Every row comes from one small tree of marks. Brackets hold a mark, then the marks that hang from it, in alphabetical order. Every link used is in the known rows. Which tree was each row made from?
Known rows:
{S {J {R N}} M W}: [-1.23 -0.89 -4.22  0.79  1.17  1.50 -0.24 -1.94 -1.11  1.92 -1.38  0.01
  3.19 -1.86 -0.08 -0.09 -0.23  0.73 -0.25 -1.28 -1.67  0.93  0.63  1.10
  1.87  1.81 -0.90  2.33]
{R N {S E J M W}}: [-0.70  0.07 -3.93  2.00  1.98  1.16 -0.27 -1.67 -2.62  1.02 -1.11 -0.33
  4.85 -1.14 -0.39 -0.49  0.25  0.64  0.98  0.37 -1.13  0.32  0.08  0.64
  1.38  1.73 -1.46  2.76]
{J {S E M W}}: [-1.28  1.16 -3.74  1.90  1.71  1.26  0.58 -1.06 -1.66  1.70 -0.06  0.12
  2.91 -0.19 -1.14 -2.11  1.08  1.18  0.46 -0.84 -0.46  1.96 -0.19  1.68
  1.65  0.45 -1.84  1.65]
{W {E {S M}}}: [-1.77 -0.87 -2.05  1.48  1.68 -1.59  0.24 -1.60  0.84  0.53 -3.25 -0.21
  2.70 -0.49 -3.34 -2.22 -1.33 -0.47  1.08 -2.57 -0.70  0.75  1.98  0.84
  0.53 -0.42 -0.97  0.37]
{J {S E {R N} W}}: [-0.82 -0.24 -3.02  2.86  1.81  1.90 -0.62 -0.05 -1.80  1.08 -1.32 -0.02
  4.04  0.40 -0.78  0.63  0.10  0.97  0.73  0.28  0.44 -0.54  1.75  1.82
  1.43  0.70 -1.69  1.71]
{W {E {S {J R}}}}: [-1.92 -1.46 -1.81  2.29  1.34 -0.65 -0.46 -1.16  0.70  0.87 -3.02 -0.16
  2.78 -0.11 -3.05 -1.13 -1.65 -0.44  1.00 -2.08 -0.85 -0.43  2.56  0.78
  0.26  0.89 -0.83  0.59]
{E {S M W}}: [-2.33 -0.50 -2.82  0.93  1.62 -2.02  0.94 -1.96 -1.39  1.08 -2.57  0.23
  3.21 -0.78 -2.18 -2.90 -0.58 -0.03  0.48 -2.54 -0.49  0.96  0.46  1.56
  1.67 -0.68 -1.04  0.80]
{R N {S W}}: [-0.56  1.32 -3.74  2.40  1.05 -0.57 -0.70 -0.37 -1.02  0.85 -2.18  0.05
  5.93  0.52 -1.49 -0.69 -0.24 -0.10  1.33  2.41 -0.30 -2.04  1.61  1.89
 -0.21  0.17 -0.44  2.13]
{W {E {S M R}}}: [-1.53 -1.42 -2.03  1.45  1.66 -1.22 -0.05 -1.48  0.69  0.58 -3.80 -0.52
  2.51 -0.63 -3.08 -0.97 -1.60 -0.47  0.83 -3.07 -0.68  0.33  2.65  0.82
  0.87 -0.10 -1.09  0.05]
{M {S J}}: [-2.33 -0.62 -3.15  2.21  1.38 -0.49 -0.77  0.94 -0.59  2.88 -2.58  0.13
  1.54  0.41 -2.41 -1.34  1.36  0.59 -0.56 -0.80 -1.95 -1.64  3.25  1.91
  1.74  2.63 -1.96 -0.02]
{J S}: [-1.24  2.40 -3.76  2.56  0.43  0.15 -0.61  0.67 -0.17  2.63 -1.57  0.15
  2.82  1.41 -2.04 -1.01  0.87 -0.28  0.16  0.23 -1.16 -1.01  1.91  1.95
  0.37  1.24 -0.76  1.09]
{E {S J M {R N} W}}: [-1.77 -2.27 -2.81  1.19  2.14 -0.34 -0.02 -2.00 -2.39  1.14 -3.51 -0.44
  3.28 -1.51 -1.09  0.36 -1.08  0.05  0.19 -3.35 -1.04 -0.02  1.49  0.47
  2.44  1.13 -1.29  1.37]
{E {S J M R W}}: [-1.92 -1.92 -2.83  1.10  2.03 -0.60  0.35 -2.13 -2.28  1.55 -3.24 -0.45
  2.14 -1.28 -1.66  0.01 -0.76  0.06 -0.28 -3.90 -1.39  0.49  1.37  0.69
  2.81  1.40 -1.42  0.49]
{S J M {R N} {W E}}: [-0.14 -3.21 -3.32  0.80  3.17  1.71 -0.40 -2.67 -1.29  0.44 -3.29 -0.90
  2.30 -2.21 -1.13  2.51 -1.26  1.02 -0.32 -2.35 -1.36  1.13  2.23  0.15
  2.65  1.42 -1.58  1.37]
{E {S {J R} W}}: [-2.47 -1.36 -2.42  2.09  1.14 -0.66 -0.02 -1.26 -1.47  1.49 -2.30  0.29
  3.38 -0.25 -1.79 -1.37 -0.97 -0.06  0.50 -1.88 -0.74 -0.75  1.22  1.45
  1.39  1.25 -0.90  1.05]
{M {S J R W}}: [-1.86 -2.07 -2.93  2.12  2.20  0.27 -0.63  0.32 -1.48  2.27 -2.83 -0.24
  1.59 -0.01 -2.10  0.29  0.84  1.40 -0.75 -1.15 -1.31 -1.52  3.60  2.14
  2.64  2.37 -2.47 -0.40]
{Z {W {E {S M R}}}}: [-1.09 -1.52 -2.44  0.86  2.35 -0.05  0.55 -0.82  1.67  1.24 -3.75 -0.28
  1.86 -0.80 -3.60 -1.22 -2.59 -0.07 -0.33 -1.31 -1.43 -0.74  2.72  0.63
  1.85 -0.17 -1.07 -0.27]
{Z {W {E {S J R}}}}: [-1.16 -2.05 -2.24  1.46  2.54  0.26  0.23 -0.70  1.44  1.31 -3.80 -0.21
  1.59 -0.44 -3.70 -0.54 -2.68 -0.08 -0.55 -0.90 -1.56 -1.37  3.01  0.52
  1.93  0.64 -1.03 -0.33]
{J {S E R W}}: [-0.88  0.09 -3.03  2.80  1.70  1.58 -0.24 -0.24 -1.68  1.47 -1.07  0.03
  2.87  0.55 -1.31  0.18  0.41  0.95  0.28 -0.29  0.16 -0.05  1.62  2.09
  1.81  0.97 -1.82  0.86]
{R {S M}}: [-0.87  2.94 -4.52  1.39  0.11 -1.19 -0.11 -0.43 -0.33  2.64 -2.03 -0.41
  3.01  0.22 -2.05 -1.68  0.87 -0.75  0.19 -0.56 -2.14 -0.39  1.22  1.54
  0.65  1.42 -0.69  0.59]
{N R}: [-1.23  0.62 -3.88  1.09  0.11 -1.51 -1.85 -1.07 -0.27  1.76 -3.56  0.76
  3.75  0.52 -1.75 -1.14 -0.02 -0.71 -0.88  0.85  0.10 -2.99  2.53  3.00
 -0.17  0.48 -0.31  0.44]
{R N {S E}}: [-0.78  1.18 -3.35  2.79  0.71  0.00 -1.13  0.14 -1.00  1.05 -2.05  0.08
  5.64  0.32 -1.03 -0.95  0.05 -0.46  1.41  1.81 -0.27 -1.92  1.58  1.58
 -0.01  0.85 -0.70  2.20]
{M {S J R}}: [-1.96 -1.39 -3.04  2.22  1.39  0.06 -1.19  1.12 -0.83  2.94 -3.36 -0.31
  1.31  0.23 -2.09  0.49  1.04  0.53 -0.89 -1.57 -1.97 -2.29  4.26  1.83
  2.29  3.08 -2.16 -0.52]
{Z W}: [-0.90  0.08 -3.35  1.08  1.56 -0.25  0.19  0.23  1.67  2.13 -3.13  0.57
  1.69  0.06 -3.20 -1.57 -1.44 -0.22 -1.38  1.24 -1.49 -1.89  2.56  1.88
  1.87  0.11 -0.30 -0.44]

Write each row's tree:
[-2.40 -1.30 -2.97  1.24  1.21 -0.33  0.17 -1.87 -1.74  1.52 -2.28 -0.08
  3.93 -1.37 -0.91 -1.37 -0.90  0.01  0.68 -2.86 -1.11  0.32  0.63  0.79
  1.60  1.06 -1.06  1.97]
{E {S {J {R N}} M W}}
[-2.33 -1.49 -2.37  2.01  1.96 -1.31  0.35 -1.66 -1.86  1.20 -2.63  0.34
  2.72 -0.12 -2.48 -1.51 -0.73  0.03  0.15 -1.72 -0.74 -0.37  1.04  1.32
  1.80  0.97 -1.01  0.56]
{E {S J W}}
[-1.58  1.43 -3.83  2.08 -0.02  2.56 -0.07 -0.36 -0.76  2.40  0.60  0.00
  4.33 -0.49  0.25 -1.68  0.54  0.94  1.12 -1.15 -0.39  1.09  0.13  1.93
  0.80  1.20 -1.73  2.61]
{J R {S E M W}}
[-0.90  0.78 -3.68  2.07  1.01  1.92 -0.80  0.06 -1.37  2.05 -1.64 -0.51
  3.48 -0.38 -0.25  0.45  0.62  0.18  0.42 -1.52 -0.83  0.08  1.66  1.05
  1.57  1.43 -1.55  2.04]
{J {S E M {R N}}}
[-2.61 -0.65 -2.53  2.15  0.30 -0.83 -0.57 -0.49 -0.76  2.20 -2.84  0.09
  3.13  0.02 -1.81 -1.10 -0.78 -0.91  0.32 -2.36 -1.36 -1.53  1.88  1.11
  1.02  1.96 -0.54  0.91]
{E {S {J R}}}
[-1.41  1.85 -3.77  2.00  0.91  1.04  0.03 -0.28 -1.00  2.37 -0.60 -0.03
  2.64  0.07 -1.11 -1.80  1.30  0.36  0.31 -1.28 -1.10  1.14  0.52  1.38
  1.34  1.19 -1.51  1.57]
{J {S E M}}
[-0.55  0.88 -4.42  1.69  1.50  0.51 -0.45 -1.35 -2.00  1.55 -1.84 -0.54
  4.83 -0.68 -0.78 -0.06  0.15  0.15  0.72  0.48 -1.77 -0.48  0.81  0.64
  0.86  1.85 -0.93  2.65]
{R N {S J M W}}
[-0.63 -3.52 -3.25  1.17  3.11  2.47 -0.26 -2.46 -2.98  0.54 -2.07 -0.31
  2.37 -2.62  0.26  1.75 -0.35  1.47 -0.70 -2.14 -0.65  1.56  0.91  0.66
  3.86  1.74 -1.98  1.59]
{S E J M {R N} W}
[-1.33 -2.00 -3.48  1.10  2.96  1.24  0.91 -2.89 -2.47  1.05 -0.60  0.35
  1.08 -2.09 -1.05 -1.58  0.52  1.61 -0.83 -1.77 -1.07  3.12 -0.76  1.13
  3.58  1.48 -1.86  0.92]
{S E J M W}
[-0.58 -2.48 -3.11  0.89  2.55  1.22  0.00 -1.94 -1.88 -0.05 -2.34  0.01
  3.52 -2.25 -0.04  0.29 -0.61  1.21 -0.05 -1.37  0.62  1.39  1.06  1.69
  3.02 -0.56 -1.74  1.42]
{S E M {R N} W}
[-2.45 -0.50 -3.04  1.20  1.19 -1.32  0.21 -1.47 -1.47  2.17 -2.95 -0.19
  2.14 -0.88 -1.95 -1.59 -0.21 -0.68 -0.12 -3.53 -2.00  0.30  1.01  0.52
  1.90  1.67 -0.87  0.81]
{E {S J M}}
[-0.87 -1.04 -3.30  0.88  1.26  0.60 -0.31 -0.96 -0.80  1.53 -2.77 -0.26
  1.50 -1.65 -0.81  0.01  0.16  0.07 -0.94 -2.79 -0.67  1.01  1.77  1.59
  3.04  0.82 -1.47 -0.03]
{S E M R}
[-0.92  1.19 -3.81  1.79 -0.50  0.80 -1.03 -0.29  0.58  1.62 -1.63 -0.27
  6.06 -0.50 -0.42 -0.69 -0.76 -0.28  1.67  0.28 -0.70 -1.37  1.79  1.68
 -0.69  0.68 -0.51  2.69]
{J {R N {S M {W E}}}}
[-0.76 -2.51 -3.42  1.29  1.93  2.26 -1.09 -1.29 -2.06  1.53 -2.90 -0.53
  1.96 -2.33  0.29  2.07 -0.06  0.30 -0.95 -2.77 -1.55  0.50  1.87  0.19
  3.34  2.78 -1.49  1.47]
{S E J M {R N}}
[-2.33 -1.56 -2.42  2.13  1.19 -0.53 -0.21 -1.21 -1.53  1.27 -2.49  0.27
  4.15 -0.41 -1.45 -1.04 -1.20 -0.06  0.75 -1.54 -0.56 -1.06  1.35  1.26
  1.15  1.14 -0.82  1.62]
{E {S {J {R N}} W}}
[-0.98 -1.80 -3.52  0.94  1.86  1.72 -0.09 -2.50 -0.32  1.05 -1.55 -0.29
  3.18 -2.03 -0.84 -0.08 -1.01  1.00  0.43 -1.72 -1.50  1.60  0.96  0.56
  1.41  1.36 -1.23  2.27]
{S {J {R N}} M {W E}}
[-1.14  1.04 -3.77  1.92 -0.49  1.12 -0.92 -0.18 -0.26  1.64 -1.10  0.03
  6.02 -0.70  0.22 -1.12 -0.39 -0.05  1.51  0.40 -0.34 -1.11  1.18  1.92
 -0.04  0.85 -0.76  2.75]
{J {R N {S E M W}}}
[-2.45 -1.50 -2.63  2.57  1.83  0.22 -0.56  0.70 -1.20  2.38 -1.87  0.31
  1.55 -0.05 -2.00 -1.83  1.36  1.11 -0.40 -0.90 -1.28 -0.87  2.57  1.88
  2.24  2.55 -2.49  0.05]
{M {S E J}}
[-0.93 -2.10 -2.68  2.01  2.96  0.25  0.06 -2.17 -0.48  0.55 -2.07  0.29
  1.44 -0.25 -3.04 -0.32 -0.70  1.04 -0.32 -0.08 -0.91  0.71  1.60  1.41
  1.71  1.19 -1.09  0.21]
{S J {W E}}
[-1.06 -1.86 -2.50  0.99  2.53  0.36  0.45 -1.02  1.38  1.48 -3.67 -0.41
  1.51 -0.92 -3.50 -0.71 -2.55 -0.02 -0.55 -1.60 -1.89 -0.69  2.67  0.28
  2.13  0.60 -1.18 -0.19]
{Z {W {E {S J M R}}}}
[-2.38 -0.71 -3.13  2.37  0.57  0.36 -1.35  1.40 -0.30  2.95 -2.41  0.06
  3.07  0.16 -1.33 -0.85  0.87  0.47  0.08 -0.56 -1.77 -2.45  3.51  1.90
  1.07  2.72 -1.75  1.04]
{M {S {J {R N}}}}
[-1.00 -2.23 -2.75  2.21  1.80  1.51 -0.77 -1.53 -0.01  0.68 -1.86  0.22
  3.57 -0.72 -1.52  0.41 -1.39  0.84  0.54  0.27 -0.58 -0.38  1.99  1.33
  0.74  1.38 -0.83  1.74]
{S {J {R N}} {W E}}
[-1.90 -1.12 -2.18  2.02  0.89 -1.43 -0.88 -0.16 -0.83  1.10 -4.38 -0.04
  4.09  0.00 -1.77  0.00 -1.29 -1.06  0.54 -1.92 -0.17 -2.32  3.03  1.42
  1.04  0.24 -0.54  0.72]
{E {S {R N}}}
[-0.91  1.40 -4.25  1.45  0.41 -1.34 -1.41 -1.55 -1.28  1.64 -2.70  0.29
  4.68  0.76 -1.78 -1.20  0.13 -0.29 -0.16  1.43  0.07 -2.77  1.72  2.89
 -0.39  0.78 -0.82  0.71]
{N {R {S W}}}
[-0.64  1.33 -3.35  2.28  1.39 -1.03  0.09 -1.01 -0.24  1.06 -1.77 -0.16
  3.58  0.86 -3.10 -1.55 -0.22  0.20  0.92  0.96 -0.72 -0.53  1.49  2.00
  0.19  0.48 -0.99  0.33]
{R {S {W E}}}
[-0.98 -1.77 -2.42  0.99  2.46  0.15  0.30 -0.71  1.60  0.97 -3.91 -0.26
  2.70 -0.93 -3.20 -0.88 -2.87 -0.13 -0.10 -0.92 -1.25 -1.06  2.87  0.47
  1.61 -0.42 -0.99  0.35]
{Z {W {E {S M {R N}}}}}
[-2.02 -1.23 -2.90  1.21  1.22 -0.80 -0.20 -1.29 -1.64  2.19 -3.77 -0.64
  1.81 -1.06 -1.60  0.23 -0.54 -0.77 -0.46 -4.33 -1.99 -0.29  2.03  0.40
  2.47  2.07 -1.07  0.39]
{E {S J M R}}
[-0.76  1.32 -4.11  1.55  1.30  1.13 -0.01 -0.60 -1.25  2.33 -1.61 -0.49
  2.61  0.13 -1.23  0.28  0.67  0.59 -0.10 -1.50 -1.13  0.53  1.56  1.63
  1.70  1.02 -1.52  1.05]
{J {S M R W}}
[-1.45  0.97 -3.78  2.18  0.10  3.02 -0.60 -0.13 -0.94  1.87  0.26 -0.02
  5.95 -0.81  1.03 -1.09  0.11  0.89  1.78 -0.34  0.02  0.37  0.38  1.62
  0.31  0.75 -1.52  3.90]
{J {R N} {S E M W}}
[-1.30 -1.53 -2.57  0.97  2.57  0.07  0.72 -1.08  1.40  1.39 -3.29 -0.16
  1.60 -0.86 -3.69 -1.60 -2.41  0.02 -0.45 -1.16 -1.93 -0.36  2.18  0.31
  1.85  0.35 -1.03  0.02]
{Z {W {E {S J M}}}}
[-1.55 -2.31 -2.36  2.12  2.37 -0.13 -0.73  0.44 -0.31  0.84 -3.32 -0.20
  3.55 -0.06 -2.23 -0.28 -0.21  1.37  0.59 -0.32  0.00 -1.63  4.10  2.24
  1.37  0.28 -2.38  0.31]
{M {S {R N} {W E}}}
[-1.08  1.64 -3.87  1.63 -0.64  0.32 -0.48 -0.44  0.76  2.19 -1.26 -0.28
  4.38 -0.18 -1.22 -1.36 -0.41 -0.22  1.07 -0.52 -1.11 -0.66  1.60  2.01
 -0.16  1.08 -0.70  1.40]
{J {R {S M {W E}}}}
[-1.13  0.88 -3.24  2.88  0.12  2.29 -1.16  0.35  0.45  1.49 -0.77 -0.02
  6.19  0.49 -0.39 -0.23 -0.80  0.46  2.15  0.78  0.12 -1.31  2.04  1.74
 -0.99  0.55 -0.90  3.33]
{J {R N} {S {W E}}}
[-1.09  0.83 -4.05  1.90  0.37 -0.35 -1.79 -1.45 -1.80  2.00 -2.48  0.17
  3.94  0.45 -1.27 -0.66  0.40 -0.38 -0.46  0.63 -0.58 -2.68  1.62  2.08
  0.16  2.40 -1.07  0.83]
{N {R {S E J}}}
[-0.34 -3.17 -2.55  2.01  2.96  1.03 -0.50 -1.89 -0.78  0.63 -3.17 -0.33
  1.03 -0.56 -2.62  2.39 -1.22  0.92 -0.80 -1.21 -0.89 -0.21  3.06  1.20
  2.52  1.83 -1.40 -0.44]
{S J R {W E}}
[-1.27 -1.21 -2.51  0.90  2.36 -0.31  0.78 -0.98  1.78  1.23 -3.39 -0.05
  2.03 -0.70 -3.71 -2.14 -2.40 -0.07 -0.16 -0.91 -1.44 -0.44  2.26  0.67
  1.56 -0.42 -0.96 -0.11]
{Z {W {E {S M}}}}
[-1.43  2.30 -4.32  1.72 -0.46  1.84 -0.28 -0.09 -0.18  2.93 -0.12 -0.19
  4.30 -0.04 -0.18 -1.15  0.49  0.46  0.93 -1.04 -1.05  0.27  0.88  1.91
  0.34  1.22 -1.17  2.51]
{J R {S M W}}
[-0.35 -1.63 -2.97  1.68  1.86 -0.02 -0.93 -0.62 -0.73  0.34 -3.69  0.29
  3.83 -0.30 -1.35  1.51 -1.04  0.40 -0.28  0.77  0.53 -1.76  3.13  2.50
  1.64 -0.44 -0.62  0.65]
{S {R N} W}
[-1.94 -1.48 -2.13  1.79  1.58 -1.58  0.09 -1.07 -1.33  0.85 -3.63  0.11
  3.22 -0.02 -2.32 -0.69 -1.17 -0.19  0.27 -2.01  0.17 -1.09  2.16  1.96
  1.77 -0.20 -1.00 -0.10]
{E {S R W}}
[-1.94 -0.80 -2.79  1.08  0.92 -1.32 -0.41 -0.83 -0.98  1.40 -4.21 -0.42
  3.81 -0.94 -1.25 -0.35 -0.99 -0.98  0.46 -3.22 -0.81 -0.89  2.29  0.89
  1.52  0.18 -0.81  1.13]
{E {S M {R N}}}
[-0.54  1.61 -4.30  1.50  1.12 -0.36 -0.30 -0.99 -1.31  1.15 -1.97 -0.30
  5.66 -0.44 -1.00 -1.05  0.04  0.02  1.23  0.99 -0.92 -0.62  0.89  1.36
  0.27  0.24 -0.78  2.49]
{R N {S M W}}
[-0.41 -2.27 -3.96  0.64  2.48  1.44 -0.51 -2.10 -2.10  1.37 -3.18 -0.57
  2.34 -2.03 -0.35  2.48 -0.44  0.76 -1.05 -1.91 -1.59  0.44  1.91  0.72
  3.15  1.85 -1.24  1.44]
{S J M {R N} W}
[-1.45 -2.37 -1.68  2.26  2.02 -0.54 -0.74 -1.19  0.19  0.36 -4.02 -0.43
  2.90 -0.30 -2.89  0.33 -1.90 -0.49  0.92 -2.14 -0.68 -0.87  3.20  0.50
  0.70  0.84 -0.95  0.57]
{W {E {S J {R N}}}}
[-0.93 -1.66 -3.53  0.72  2.99  0.50  0.75 -3.12 -0.79  0.97 -1.80 -0.26
  1.07 -1.65 -2.36 -0.79 -0.31  1.19 -0.49 -1.99 -1.82  2.72  0.57  0.65
  2.34  1.22 -1.44  0.75]
{S J M {W E}}
[-0.72 -1.91 -2.42  2.25  1.35  0.79 -1.46  0.15 -0.66  0.52 -3.44  0.30
  3.48 -0.58 -0.69  1.10 -0.72 -0.15 -0.10 -0.07  0.58 -1.67  3.08  1.99
  1.93  0.45 -0.88  0.71]
{S E {R N}}
[-2.50 -1.05 -2.96  1.14  1.17 -0.50  0.46 -1.99 -1.67  1.81 -2.12 -0.07
  3.13 -1.21 -1.31 -1.67 -0.66  0.04  0.37 -3.25 -1.34  0.65  0.51  0.92
  1.86  1.30 -1.15  1.39]
{E {S {J R} M W}}
